Each row was made from one small tree. Brackets hold a mark, then the marks that hang from it, in the order of their numbers. Every link used is in the known rows. Write each row's tree.
Known rows:
(k102 (k272 (k659 (k450 (k23 k911) k985)))): [ 1.42 -0.20 -0.65 -0.50  0.29  1.43 -1.89 -2.26  0.28 -0.73  2.23 -1.68
  2.05 -0.16 -4.31  2.39 -0.58 -2.59 -0.98  0.15 -0.72  1.82 -0.20 -0.07
  1.12 -3.27 -1.62 -0.99 -1.15 -0.73 -4.99 -2.47  1.02 -0.23 -0.15  0.77
 -1.76]
(k272 k102 (k659 k450)): [-2.69  1.11 -0.57 -1.35  1.12  1.15 -1.02 -2.10  0.07 -1.02  2.15 -1.65
  1.78 -1.34 -4.92 -0.72 -0.73 -1.24 -1.32  0.93  0.17  1.45 -5.34 -2.80
 -0.06 -4.06 -1.34 -0.34 -1.79 -0.66 -5.36 -2.20 -1.75  0.14  0.32  1.01
  3.37]
(k540 (k632 (k23 k911))): [-2.50 -0.32 -0.39 -0.62  0.66 -0.15  0.66  1.43  0.47  0.53 -0.41  0.03
 -1.12 -0.34  2.86  0.62  0.72  1.61  0.33 -0.17 -0.03 -1.47  1.72 -0.04
  0.07  0.89  0.82 -1.40  0.84  0.18  2.36 -0.50 -0.81  0.38  0.12 -0.67
  1.31]
(k23 k450 k911): [-1.47 -0.37  1.63  1.28  1.10 -0.38  1.68  1.58 -0.45 -0.56 -0.10 -0.77
 -0.11 -0.91  0.92 -1.01 -0.93 -0.08 -0.56 -0.45  1.45  1.58  2.86 -0.24
  1.56 -1.75  0.27  2.37 -0.11  1.14  0.31 -0.90 -0.09  0.11 -0.61 -0.74
 -0.56]
(k632 k102 k540): [-0.76  0.54 -0.01 -0.22 -0.50 -0.25  1.05 -0.26  0.65  0.19 -1.19  2.57
  0.01 -0.15  2.88 -0.58  0.13  0.17 -0.02  0.04  0.98 -1.15 -2.11 -1.35
  0.06  2.80  0.62  0.75 -0.92 -0.68  0.34  2.21 -0.46 -0.20  1.61 -1.61
  2.13]
(k102 (k272 (k659 (k450 (k23 k911))))): [ 0.33 -0.12 -0.71 -1.38  0.50  0.91 -1.34 -2.64  0.57 -0.77  2.02 -0.66
  1.77 -0.49 -3.07  3.05 -0.55 -2.42 -1.15  0.18  1.69  1.23 -0.90 -0.56
  1.21 -2.12 -1.47 -0.68 -1.76 -0.83 -4.77 -1.78  1.07  0.15  0.54 -0.57
 -0.08]
(k540 (k632 (k23 k911) (k102 (k272 (k659 k450))))): [-0.28 -0.48 -2.23 -2.80  0.32  0.29 -0.18 -1.75  0.48  0.13  0.18 -0.75
  0.16  0.14  2.42  0.77  0.62  0.70  1.09  0.27 -0.20 -1.99 -0.55  0.76
 -0.30  2.18  0.76 -2.49 -0.15 -0.24  0.79 -0.89  0.31  1.66  0.60 -1.51
  0.04]
(k272 k102 k659): [-1.90  0.86 -0.12 -1.94  0.98  1.03 -1.33 -1.58  0.00 -1.19  1.41 -0.85
  0.84 -1.25 -4.38  0.50 -0.76 -1.65 -1.33  0.49 -0.41  0.87 -3.33 -2.31
  0.14 -3.41 -0.71  0.13 -1.75 -1.35 -2.62 -0.75 -2.07  0.09  0.25 -0.17
  4.37]
(k985 k450): [-1.79  0.19 -0.39  1.41  0.65 -0.60  3.63 -0.14  0.65  1.55 -0.44  1.78
 -0.44 -0.27 -2.42  1.85  1.18 -1.46 -0.97  0.15  0.50  1.51 -2.40 -2.70
  0.62 -1.14 -1.29  1.38 -0.39 -0.58 -2.25 -1.73  1.19 -1.18  0.70  0.55
  4.97]
(k23 (k450 k659 k985) k911): [ 3.02 -0.22  1.70  2.52  0.60  1.10 -0.57  2.20 -0.92  0.14  0.38 -1.57
  0.19 -0.02 -4.24 -2.41 -0.60  1.16 -0.31 -0.38 -0.91  1.79  2.89  0.83
  0.73 -3.67 -0.76  2.59  1.26  2.23  0.18 -0.67 -0.37 -0.74 -1.91  2.77
 -4.02]
(k102 (k272 (k659 (k450 k23 k985)))): [ 2.31  0.51 -1.25 -0.45 -0.20  1.14 -1.81 -2.39  0.19 -0.14  2.09 -0.97
  1.23  0.46 -4.56  2.35 -0.70 -3.10 -1.07  0.38 -0.40  1.71 -2.05 -1.24
  0.31 -2.86 -2.07 -1.76 -1.04 -1.27 -5.68 -2.23  0.76 -0.88  0.25  0.90
  0.80]
(k632 (k23 (k450 k659 k985) k911) (k102 k272) k540): [ 2.69 -1.54  0.85  1.66 -0.90 -0.55 -1.87  0.78 -0.80 -0.88 -1.34  0.37
  0.22  0.98  1.37 -0.54  0.29  1.16  1.39 -0.46  0.06  0.22  2.77  3.38
 -0.66  1.87  1.10  0.83  0.43  1.42  3.36  2.53  0.90  0.16 -1.10  0.95
 -5.90]
(k272 k102 (k659 (k450 k985))): [-1.08  0.59 -0.59 -0.75  0.96  1.73 -1.54 -1.75 -0.44 -0.81  2.20 -3.09
  2.03 -1.10 -6.13 -1.62 -0.67 -1.37 -0.89  0.88 -2.48  2.22 -4.24 -2.28
 -0.22 -5.39 -1.49 -1.09 -1.30 -0.30 -5.33 -2.48 -1.87 -0.30  0.06  2.28
  1.76]
(k540 (k632 k23 k102)): [-1.03  0.61 -1.16 -1.03 -0.51 -0.59  1.71  0.98  0.47  0.87 -1.03  1.14
 -1.63  0.17  3.80 -0.34  0.58  1.49  0.40  0.02 -0.64 -2.58 -0.88 -0.73
 -1.13  3.15  0.81 -1.58  1.03 -0.19  2.41  0.98 -0.85  0.44  1.15 -1.76
  3.32]
(k540 (k632 (k23 k450 k911) (k102 k272))): [-0.15 -0.48 -0.35 -0.77 -0.19 -1.21  1.66  0.78 -0.10 -0.31 -0.91 -0.91
 -0.97  0.38  4.54  0.26  0.06  1.20  1.92 -0.49  0.37 -1.59  3.03  1.72
 -0.06  2.99  1.25 -1.17  0.98  0.78  3.93  1.03  0.21  1.16  0.13 -2.24
 -0.75]
(k272 k102 (k659 (k450 (k23 k911) k985))): [-1.91  0.65  0.53 -0.41  0.97  1.86 -2.68 -2.47  0.01 -0.79  3.06 -3.46
  3.00 -1.78 -6.49 -2.17 -0.72 -1.42 -1.66  0.59 -2.16  2.22 -3.18 -1.22
  0.57 -6.83 -1.33  0.12 -1.04 -0.71 -5.18 -2.69 -1.55  0.27 -0.27  3.00
 -0.97]
(k23 k911): [-1.42 -0.65  0.41  0.36  1.24  0.45  0.84  0.84  0.67  0.00  0.15  0.64
  0.22 -1.18  0.20  0.88 -0.06 -0.09 -0.83 -0.44  0.52  1.02  1.74 -0.79
  1.16 -0.90  0.04  1.31 -0.44  0.54 -0.20 -0.44 -0.23 -0.03  0.16 -1.29
  0.15]
(k540 (k632 k102)): [-0.82  1.29 -1.16 -1.30 -0.18 -0.13  2.42  0.14  0.75  1.04 -0.56  0.97
 -1.37 -0.01  1.64 -1.07  0.49  0.88  0.38 -0.19 -0.58 -2.88 -0.70 -1.32
 -0.25  2.42  0.18 -0.96  0.80 -0.27  0.94  0.62 -1.09  0.20  1.82 -2.25
  4.42]

Write each row's tree:
[ 0.66 -0.82  0.00 -1.16 -0.84 -1.14 -1.28 -1.13 -0.95 -1.07 -1.15  0.76
 -0.07  1.19  3.12  0.92 -0.19 -0.66  1.21  0.34  1.99 -0.48 -1.09  1.16
 -0.56  3.44  1.40 -0.27 -1.52 -1.00  1.75  1.80  0.81  0.43 -0.17 -1.60
 -0.02] -> (k632 (k23 k450) (k102 (k272 k659)) k540)
[-0.06  0.93  1.06  1.87  0.59  0.22  1.69  0.28  1.06  1.91  0.58  2.20
  0.82 -0.59 -5.96  1.88  1.34 -0.47 -2.31 -0.18  0.55  0.27 -0.90 -0.80
  1.11 -3.43 -1.94  3.42  0.72 -0.15 -2.22 -0.95  1.53 -0.87 -0.10  2.85
  0.50] -> (k985 (k450 (k23 k911) k659))
[-0.58 -1.72  0.45 -1.39 -0.13 -0.75 -1.33 -1.00 -0.71 -1.68 -0.98 -0.10
  0.10  0.44  3.98  0.56  0.03 -0.14  1.11  0.11  1.75 -0.28  1.20  2.35
  0.30  2.78  2.07  0.80 -1.53 -0.60  3.06  1.77  0.90  1.11 -0.73 -1.91
 -2.47] -> (k632 (k23 k450 k911) (k102 (k272 k659)) k540)
[ 0.96  1.35  1.33  1.01  0.27  1.21 -1.43  0.78  1.04  0.74  1.25  2.05
  0.30 -0.50 -4.46  0.98  0.00  0.39 -2.04 -0.48  0.81 -0.48  0.61 -0.35
  0.71 -2.97 -1.52  2.33  0.76  0.56 -1.87  0.15 -0.01 -0.41 -0.24  1.90
 -1.94] -> (k450 (k23 k911) k659)
[ 0.50 -0.92 -0.74 -0.10 -1.19 -1.18 -0.40 -0.77  0.60 -0.60 -1.72  2.52
 -0.23  0.72  4.55  2.08  0.51 -0.64  1.14 -0.15  1.76 -0.78 -0.56  0.73
 -0.99  5.13  1.21 -1.31 -1.09 -0.68  1.88  3.03  0.76 -0.02  1.08 -2.52
  0.20] -> (k632 k23 (k102 k272) k540)
[-0.46 -0.64  1.12  1.75 -1.20 -1.03 -0.17  1.38 -1.11 -0.28 -1.52 -0.13
 -0.59  0.46  3.29 -3.18 -0.16  0.75  0.68  0.26 -0.89  0.65 -0.37  0.56
 -0.91  1.88  1.27  0.52  0.30  0.36  2.64  1.40 -0.15 -0.40 -0.65  0.70
 -1.61] -> (k632 (k23 (k450 k985)) k102 k540)
[-0.92 -1.39  1.70  1.66 -0.35 -0.66 -0.33  1.42 -1.15 -0.43 -1.48 -0.60
  0.25 -0.21  4.13 -3.28  0.07  1.43  0.98 -0.13 -0.84  0.51  1.98  1.81
 -0.04  1.31  2.20  1.58  0.24  0.75  3.83  1.23  0.05  0.33 -1.01  0.48
 -4.35] -> (k632 (k23 (k450 k985) k911) k102 k540)
[ 0.72 -0.17 -0.74 -1.01 -0.54  1.09 -1.93 -2.87  0.41 -0.64  0.93 -0.29
  2.65  0.13 -0.76  0.30  0.09 -1.60 -0.03  0.13 -0.76 -0.20 -1.36  0.71
  0.69 -0.12 -0.13 -0.36 -1.55 -1.16 -2.52  0.02  0.86  0.36  0.58 -0.04
 -2.60] -> (k632 (k102 (k272 (k659 (k450 (k23 k911) k985)))) k540)
[ 0.00  0.26 -0.95 -0.63 -0.85 -1.47  1.71  0.36 -0.30 -0.21 -1.15 -0.23
 -1.71  1.09  3.88  0.08 -0.01  0.76  1.87 -0.36  0.63 -1.79  1.37  0.73
 -0.83  3.52  0.76 -1.81  0.96  0.07  2.71  1.34  0.23  0.38  0.63 -2.20
  1.89] -> (k540 (k632 (k23 k450) (k102 k272)))
[-2.01 -0.09 -0.69 -0.89  0.34 -0.26  1.26  0.78  0.58  0.63 -0.95  0.08
 -1.16 -0.48  3.97 -1.10  0.76  2.18  0.82 -0.28 -0.74 -2.28  1.64  0.40
 -0.52  2.59  1.57 -0.90  1.09  0.08  3.53  0.79 -0.55  1.13  0.63 -1.67
  0.58] -> (k540 (k632 (k23 k911) k102))
[ 0.98 -0.20 -1.89 -1.57  0.38  0.71 -0.76 -2.36  0.24 -0.51  1.31 -0.16
  0.96  0.03 -2.44  3.20 -0.67 -2.47 -0.34  0.50  1.93  0.91 -2.67 -1.64
  0.28 -0.77 -1.59 -1.62 -1.89 -0.53 -4.99 -1.94  0.69 -0.24  0.60 -0.91
  2.51] -> (k102 (k272 (k659 k450)))
[ 1.27 -0.57 -1.39 -1.90 -0.31 -0.25 -0.73 -1.36  0.06 -0.47 -0.53  1.04
 -0.75  0.17  1.85  1.96 -0.08 -1.05  0.78  0.16  0.32  0.05 -1.84  0.16
 -0.90  2.41  0.62 -1.09 -1.44 -1.44  0.73  1.23  0.67  0.54  0.41 -2.71
  1.90] -> (k632 k23 (k102 (k272 k659)))
[ 2.55  0.89  1.43  1.98 -0.06  1.69 -2.03  1.18  0.40  0.91  1.35  0.40
  0.98 -0.20 -6.47 -0.35  0.06  0.00 -1.65 -0.41 -1.93  0.76  2.41  0.55
  0.56 -4.39 -1.58  1.74  1.30  0.77 -1.81 -0.19 -0.29 -1.06 -0.90  3.44
 -3.78] -> (k450 (k23 k911) k659 k985)
[-0.29 -0.58  1.64  0.84 -0.28 -0.67 -0.21  1.26 -0.32 -0.37 -1.41  1.79
 -0.19  0.17  2.13 -2.39  0.19  2.49  0.55 -0.15  1.78 -0.82  1.30  2.06
 -0.29  1.94  1.52  2.63  0.37  1.45  3.68  2.29  0.12  0.69 -0.87  0.87
 -3.85] -> (k632 (k23 (k450 k659) k911) k102 k540)
[-1.50  0.67  0.23  0.02  0.09 -1.03  0.90  1.87 -0.54  0.59 -0.58 -0.55
 -1.72  0.33  2.21 -0.51 -0.22  1.16  0.05  0.15  0.53 -0.53  0.52 -0.60
 -0.35  0.90  0.16 -1.24  1.47  0.63  1.46 -0.70 -0.86 -0.24 -0.38  0.09
  2.67] -> (k540 (k632 (k23 k450)))
[ 3.34  0.90  1.28  2.59 -0.16  0.65 -0.25  2.01 -1.12  0.45  0.31 -0.49
 -0.42  0.49 -4.80 -1.92 -0.97  0.05 -0.50 -0.18 -0.82  1.66  0.49 -0.61
 -0.26 -2.85 -1.62  1.39  1.56  1.92 -1.27 -0.83 -0.64 -1.50 -1.40  2.79
 -1.37] -> (k23 (k450 k659 k985))
[-0.66 -1.87 -0.25  0.10 -0.56 -0.79 -0.14 -0.66  0.73 -0.98 -1.50  1.72
  0.45  0.25  5.11  1.85  0.67  0.24  1.30 -0.44  1.53 -0.70  1.93  1.89
 -0.02  4.48  1.95 -0.22 -1.51 -0.38  3.32  2.94  0.97  0.78  0.71 -2.53
 -2.36] -> (k632 (k23 k911) (k102 k272) k540)
[ 1.28  0.04 -1.96 -3.26 -0.31 -0.18 -0.21 -0.83  0.25  0.37 -0.49  0.38
 -1.26  0.64  2.62  1.49  0.47 -0.01  0.92  0.14 -0.09 -2.85 -0.72  0.31
 -0.93  3.18  0.62 -2.86 -0.18 -1.33  1.83  0.88 -0.23  0.88  0.86 -2.44
  3.84] -> (k540 (k632 k23 (k102 (k272 k659))))
[ 3.13 -0.04  0.20  0.84 -0.88 -1.02  0.07  0.52 -0.23 -0.37 -1.13  1.51
 -1.20  0.74  0.92  0.03 -0.60  0.28  1.10 -0.31  1.40  0.13  0.86  1.16
 -1.34  2.07  0.12  0.35  0.60  1.17  1.29  1.96  0.80 -0.24 -0.08 -0.78
 -1.14] -> (k632 (k23 (k450 k659)) (k102 k272))
[ 0.08  1.32  0.43  2.17 -0.36  0.78 -0.30 -0.14  0.14  1.02  1.68 -0.55
  1.30 -0.26 -3.11 -1.13 -0.68 -1.27 -1.54  0.53 -1.32  2.14 -2.65 -2.33
 -0.08 -3.30 -2.27 -0.49  0.35  0.10 -5.90 -2.58 -0.11 -1.26  0.07  2.45
 -0.42] -> (k659 (k450 k23 k985))
[-0.15  0.01  1.13  1.79  0.09  1.11 -0.69  0.64  0.19  0.51  1.19 -0.81
  0.63 -0.76 -2.60 -0.35 -0.30 -1.05 -1.45 -0.45 -2.41  1.82  1.67 -0.38
  1.11 -3.79 -0.87  0.96  0.41 -0.60 -1.39 -1.02 -0.18 -0.98 -0.37  1.22
 -2.11] -> (k450 (k23 k911) k985)
[ 1.76 -0.15 -0.82 -0.37 -0.96 -1.22  0.87  0.84 -0.51  0.26 -0.93 -0.98
 -1.43  0.95  2.95 -1.22 -0.10  0.35  1.99 -0.31 -1.33 -1.08  2.01  1.34
 -1.03  2.67  0.47 -2.17  1.49  0.31  2.59  0.99 -0.28 -0.08 -0.03 -0.90
  0.49] -> (k540 (k632 (k23 (k450 k985)) (k102 k272)))
[ 0.74  1.33 -0.22 -0.50  0.08  1.78 -2.11 -1.33 -0.40  0.54  2.29 -1.21
  1.49 -0.43 -5.61 -0.20 -0.59 -1.98 -1.99  0.94 -1.43  1.67 -3.99 -2.29
  0.33 -4.67 -2.05 -0.44 -0.46 -1.24 -5.99 -3.28 -0.04 -0.66 -0.16  2.28
  0.93] -> (k272 (k659 (k450 k23 k985)))
[-2.51 -1.40  0.43 -0.07  0.02 -0.52  0.13  0.55  0.51 -0.35 -1.52  1.90
 -0.01 -0.49  5.38 -0.78  0.85  1.27  0.53 -0.13  0.64 -0.92  0.16  0.88
 -0.14  3.13  2.00  0.92 -0.70 -0.17  3.56  2.10  0.16  0.72  0.44 -1.34
 -2.02] -> (k632 (k23 k911) k102 k540)
[-0.56  0.14  0.35  0.93 -0.14 -0.49  0.56  2.24 -1.26  0.61 -0.33 -1.54
 -1.45  0.88  1.34 -1.45 -0.16  1.10  0.48  0.13 -1.44 -0.03  1.47 -0.20
 -0.74  0.27 -0.16 -1.51  1.91  0.78  1.47 -0.88 -1.17 -0.61 -1.00  1.24
  1.42] -> (k540 (k632 (k23 (k450 k985))))
[ 0.13  0.14 -2.00 -1.59 -0.69 -0.82  1.77 -0.19  0.75  0.38 -1.03  1.11
 -1.51  0.86  3.94  1.82  0.43  0.48  1.36 -0.27 -0.22 -2.44 -0.01  0.22
 -1.02  4.06  0.59 -2.51  0.66 -0.31  1.98  1.69 -0.04  0.26  1.36 -2.51
  3.04] -> (k540 (k632 k23 (k102 k272)))
[ 0.42  1.84  0.62  2.17 -0.13  0.00  1.96 -0.37  1.12  2.48  0.51  2.92
  0.03  0.20 -6.37  2.28  1.21 -0.94 -2.23  0.13  0.73  0.54 -2.45 -2.14
  0.33 -3.01 -2.49  2.48  0.57 -0.23 -3.46 -1.01  1.08 -1.64  0.41  3.15
  2.54] -> (k985 (k450 k23 k659))
[-1.88 -0.21  0.33 -0.74  0.25 -0.86  1.82  1.60 -0.24  0.00 -0.91 -0.74
 -1.42 -0.41  4.53 -2.45  0.26  2.11  1.02 -0.22 -0.46 -1.60  1.59  0.93
 -0.22  2.08  1.54  0.16  1.24  0.73  4.03  0.37 -0.47  1.22 -0.02 -1.30
 -0.44] -> (k540 (k632 (k23 k450 k911) k102))
[ 1.26  0.23  1.81  1.18  0.83  0.34  0.10  1.58 -0.27 -0.14  0.19  0.36
  0.15 -0.54 -3.20 -1.10 -0.68  1.08 -0.72 -0.40  1.49  0.99  2.33  0.34
  0.93 -2.48 -0.55  3.05  0.65  2.09  0.06 -0.46 -0.21 -0.10 -1.28  1.29
 -2.33] -> (k23 (k450 k659) k911)
[ 1.48 -1.12  0.29  1.45 -1.57 -1.36 -0.86  0.20 -0.97 -0.63 -1.68 -0.10
 -0.26  1.30  3.19 -0.59 -0.20 -0.28  1.71 -0.10 -0.10  0.64  1.41  1.78
 -0.80  3.38  1.11 -0.78 -0.13 -0.14  2.47  2.36  0.62 -0.46 -0.17 -0.62
 -2.03] -> (k632 (k23 (k450 k985)) (k102 k272) k540)
[ 0.70 -0.79 -2.17 -1.88  0.12  0.80 -0.67 -1.21  0.15  0.33  0.24 -2.32
  0.45  0.09  1.14 -0.31  0.58  0.50  1.27  0.31 -1.99 -1.06  0.29  1.54
 -0.53  0.95  0.52 -2.49  0.15 -0.20  0.94 -0.95  0.14  1.19  0.26 -0.49
 -1.60] -> (k540 (k632 (k23 k911) (k102 (k272 (k659 (k450 k985))))))
[-0.05  0.11  1.61  1.89 -0.46 -0.84 -1.45  1.72 -0.86 -0.09 -0.91  2.19
 -0.64  0.90 -0.06 -0.07 -0.03  1.38 -0.62  0.48  2.33  0.26  0.22  0.03
 -0.70  0.77 -0.03  1.25  0.39  1.13  1.11  1.28 -0.30 -0.93 -1.10  2.28
 -0.81] -> (k632 (k23 (k450 k659)) k540)
[-2.55 -0.29  0.67 -0.10  0.74 -0.80  1.18  1.72 -0.53  0.23 -0.42 -1.04
 -1.37 -0.13  2.76 -0.63  0.01  1.80  0.23 -0.14  0.70 -0.73  2.52  0.56
  0.26  0.37  0.81 -0.11  1.40  0.72  2.58 -0.87 -0.76  0.53 -0.68 -0.23
  0.23] -> (k540 (k632 (k23 k450 k911)))
[ 0.85 -1.04 -1.00 -1.91  0.03 -0.12 -0.39  0.23 -0.97 -0.42 -0.24 -2.68
 -0.74  0.63  1.53 -0.97 -0.03  0.78  1.69 -0.21 -2.06 -1.29  2.66  2.52
 -0.21  1.06  1.11 -1.51  0.66 -0.15  3.36 -0.11 -0.03  1.05 -0.68 -0.87
 -1.19] -> (k540 (k632 (k23 (k450 k985) k911) (k102 (k272 k659))))
[-2.23  0.40  0.87  1.99  0.80 -0.40  2.87 -0.42  0.94  1.23  0.56  1.07
  0.78 -0.88 -2.63  1.86  1.11 -1.58 -1.73 -0.20  0.20  1.41 -0.32 -1.56
  1.79 -2.74 -1.09  2.76 -0.23 -1.24 -2.14 -1.45  1.68 -0.66  0.38  0.99
  2.01] -> (k985 (k450 (k23 k911)))
